Each row was made from one small tree. The marks that hang from a mark follow it in brackets, in alphabetical order. Every link used is in the known rows. Write each row's tree.
Known rows
E[X Y[K]]: |  .32 | -.02 |  .01 |  .33 |  .01 |  .23 | -.30 | -.16 | -.16 | -.25 | -.12 | -.12 | -.08 | -.28 | -.15 | -.27 | -.01 |
R[L[S[K X]]]: | -.13 | -.06 |  .09 |  .47 |  .07 | -.08 | -.14 |  .10 |  .51 |  .20 |  .14 | -.32 |  .11 |  .14 | -.31 | -.04 | -.11 |
Y[K[S[L]]]: |  .31 |  .09 |  .04 |  .28 | -.14 |  .09 | -.16 |  .08 |  .20 |  .05 |  .02 |  .05 |  .06 |  .14 |  .14 | -.21 |  .10 |
L[R S[X[E]]]: |  .19 |  .06 |  .08 |  .48 | -.01 |  .11 | -.07 | -.11 |  .36 |  .03 |  .08 | -.20 | -.05 | -.01 | -.35 | -.07 | -.15 |
E[X Y[K[S[L]]]]: |  .43 | -.06 |  .04 |  .31 | -.16 |  .17 | -.34 | -.03 | -.07 | -.21 | -.08 |  .01 | -.07 | -.04 |  .12 | -.18 |  .05 |
R[L]: |  .04 |  .07 | -.01 |  .37 |  .07 |  .16 | -.13 | -.01 |  .26 |  .18 | -.01 | -.21 |  .15 | -.09 | -.30 | -.15 |  .05 |
Z[S[L[R] X[E]]]: |  .27 |  .11 |  .09 |  .41 | -.13 |  .02 |  .00 | -.12 |  .32 |  .18 |  .20 |  .10 | -.11 |  .11 | -.03 | -.12 | -.13 |
Y[K[S[X]]]: |  .28 |  .07 |  .05 |  .33 |  .01 |  .18 | -.08 |  .03 |  .12 |  .03 |  .01 | -.09 | -.04 |  .09 |  .00 | -.29 |  .02 |
R[L[S]]: | -.01 |  .02 |  .01 |  .49 |  .06 |  .09 | -.12 |  .09 |  .37 |  .11 | -.02 | -.26 |  .19 | -.09 | -.34 | -.04 |  .03 |
Z[S[X[E[Y]]]]: |  .39 |  .00 |  .15 |  .46 |  .04 |  .21 | -.03 | -.19 |  .04 | -.06 | -.02 | -.09 | -.23 | -.07 | -.19 | -.28 | -.19 |
X[E[Y[K]]]: |  .41 |  .12 |  .03 |  .32 |  .03 |  .22 | -.11 | -.15 | -.07 | -.18 | -.14 | -.15 | -.14 | -.21 | -.24 | -.35 | -.02 |
K[S[L X[E]]]: |  .45 |  .09 |  .14 |  .37 | -.12 |  .19 | -.09 | -.12 |  .24 |  .11 |  .12 | -.04 | -.25 |  .35 |  .00 | -.21 | -.11 |
Z[S[K L[R] X]]: | -.01 | -.05 |  .11 |  .35 | -.14 | -.18 | -.16 |  .04 |  .55 |  .26 |  .28 |  .08 |  .13 |  .21 |  .04 | -.03 | -.14 |
Y[K[S[L X[E]]]]: |  .46 |  .16 |  .09 |  .34 | -.12 |  .13 | -.01 | -.06 |  .11 |  .06 |  .10 |  .00 | -.26 |  .27 |  .09 | -.29 | -.03 |
K[S[L]]: |  .30 |  .02 |  .09 |  .31 | -.14 |  .15 | -.23 |  .02 |  .32 |  .11 |  .04 |  .02 |  .07 |  .22 |  .05 | -.11 |  .01 |
E[X Y]: |  .33 | -.10 |  .06 |  .37 |  .02 |  .29 | -.38 | -.23 | -.04 | -.19 | -.11 | -.16 | -.07 | -.21 | -.24 | -.19 | -.10 |
R[L[S[K]]]: | -.12 | -.04 |  .06 |  .46 |  .03 | -.06 | -.17 |  .15 |  .52 |  .15 |  .06 | -.27 |  .25 |  .03 | -.32 |  .03 | -.01 |
K[S[X]]: |  .27 | -.02 |  .11 |  .36 |  .01 |  .24 | -.16 | -.04 |  .25 |  .09 |  .03 | -.13 | -.02 |  .17 | -.09 | -.19 | -.06 |
X[E[Y[K[S]]]]: |  .49 |  .08 |  .05 |  .34 | -.02 |  .28 | -.09 | -.02 | -.07 | -.20 | -.19 | -.12 | -.08 | -.12 | -.12 | -.27 |  .05 |

Which tree is each row?
| -.09 | -.09 |  .10 |  .41 | -.02 | -.09 | -.23 |  .05 |  .59 |  .11 |  .16 | -.21 |  .18 |  .10 | -.29 |  .02 | -.15 |
L[R S[K X]]
|  .21 | -.10 |  .18 |  .47 |  .03 |  .04 | -.18 | -.11 |  .31 | -.10 |  .02 | -.29 | -.17 |  .10 | -.35 | -.14 | -.26 |
L[S[K X[E[Y]]]]
|  .32 | -.05 |  .06 |  .30 |  .03 |  .20 | -.18 |  .02 |  .01 | -.14 | -.11 | -.17 | -.04 | -.03 | -.05 | -.31 |  .00 |
E[Y[K[S[X]]]]
|  .31 |  .00 |  .08 |  .31 | -.08 |  .09 | -.21 | -.20 |  .24 | -.02 |  .05 | -.12 | -.16 |  .03 | -.21 | -.18 | -.16 |
S[L[R] X[E[Y]]]
|  .01 | -.03 |  .06 |  .44 |  .01 |  .07 | -.18 | -.01 |  .44 |  .07 |  .08 | -.20 |  .12 | -.02 | -.30 | -.05 | -.11 |
L[R S[X]]
|  .42 | -.06 |  .02 |  .34 | -.04 |  .28 | -.30 | -.04 | -.16 | -.26 | -.16 | -.09 | -.02 | -.21 | -.03 | -.19 |  .06 |
E[X Y[K[S]]]
|  .07 |  .00 |  .12 |  .46 | -.03 | -.03 | -.11 | -.04 |  .50 |  .07 |  .16 | -.21 |  .01 |  .12 | -.34 |  .00 | -.19 |
L[R S[K X[E]]]
|  .21 |  .08 | -.02 |  .26 | -.18 |  .03 | -.18 |  .15 |  .29 |  .07 |  .04 |  .06 |  .22 |  .03 |  .09 | -.09 |  .14 |
Y[K[S[L[R]]]]
|  .18 | -.02 |  .06 |  .30 | -.14 |  .07 | -.23 |  .03 |  .42 |  .16 |  .13 | -.02 |  .10 |  .21 |  .02 | -.05 | -.03 |
K[S[L[R] X]]
|  .34 |  .03 |  .09 |  .46 |  .05 |  .13 | -.06 | -.11 |  .04 | -.20 | -.08 | -.25 | -.24 | -.10 | -.27 | -.31 | -.13 |
L[S[X[E[Y[K]]]]]
|  .03 |  .03 |  .11 |  .52 |  .05 | -.03 | -.02 |  .01 |  .43 |  .18 |  .14 | -.31 | -.06 |  .16 | -.38 | -.06 | -.14 |
R[L[S[K X[E]]]]
|  .24 |  .06 |  .18 |  .45 | -.01 |  .05 |  .03 | -.11 |  .28 |  .15 |  .18 | -.03 | -.16 |  .18 | -.13 | -.20 | -.21 |
Z[S[K X[E]]]
| -.08 | -.06 |  .07 |  .41 | -.05 | -.07 | -.26 |  .11 |  .59 |  .07 |  .08 | -.17 |  .33 | -.02 | -.29 |  .08 | -.07 |
L[R S[K]]
|  .10 |  .01 |  .05 |  .28 | -.09 |  .03 | -.23 | -.10 |  .42 |  .18 |  .17 | -.06 |  .03 |  .13 | -.10 | -.14 | -.11 |
S[L[R] X]
|  .00 | -.04 |  .09 |  .25 | -.12 | -.13 | -.28 | -.04 |  .58 |  .22 |  .25 | -.06 |  .09 |  .26 | -.08 | -.07 | -.15 |
S[K L[R] X]
|  .25 |  .06 |  .19 |  .42 | -.13 | -.07 | -.02 | -.12 |  .37 |  .22 |  .26 |  .07 | -.21 |  .34 |  .02 | -.17 | -.22 |
Z[S[K L X[E]]]
|  .20 |  .00 |  .04 |  .29 | -.18 |  .10 | -.25 |  .09 |  .42 |  .13 |  .05 |  .02 |  .23 |  .11 |  .01 |  .01 |  .05 |
K[S[L[R]]]
|  .11 |  .00 |  .13 |  .37 | -.14 | -.10 | -.17 |  .03 |  .45 |  .21 |  .19 |  .12 |  .11 |  .21 |  .08 | -.09 | -.09 |
Z[S[K L]]
|  .27 |  .12 |  .06 |  .32 | -.11 |  .07 | -.12 | -.19 |  .33 |  .15 |  .17 | -.04 | -.15 |  .16 | -.16 | -.16 | -.14 |
S[L[R] X[E]]
|  .33 | -.05 |  .07 |  .27 | -.08 |  .09 | -.23 |  .02 |  .10 | -.07 | -.02 | -.07 | -.09 |  .12 |  .10 | -.29 | -.02 |
E[Y[K[S[L X]]]]
|  .09 | -.04 |  .17 |  .38 | -.11 | -.12 | -.13 | -.03 |  .46 |  .24 |  .27 |  .07 | -.04 |  .32 |  .08 | -.14 | -.18 |
Z[S[K L X]]
|  .29 | -.05 |  .16 |  .34 |  .04 |  .11 | -.19 | -.20 |  .21 | -.04 |  .02 | -.25 | -.21 |  .10 | -.30 | -.25 | -.24 |
S[K X[E[Y]]]
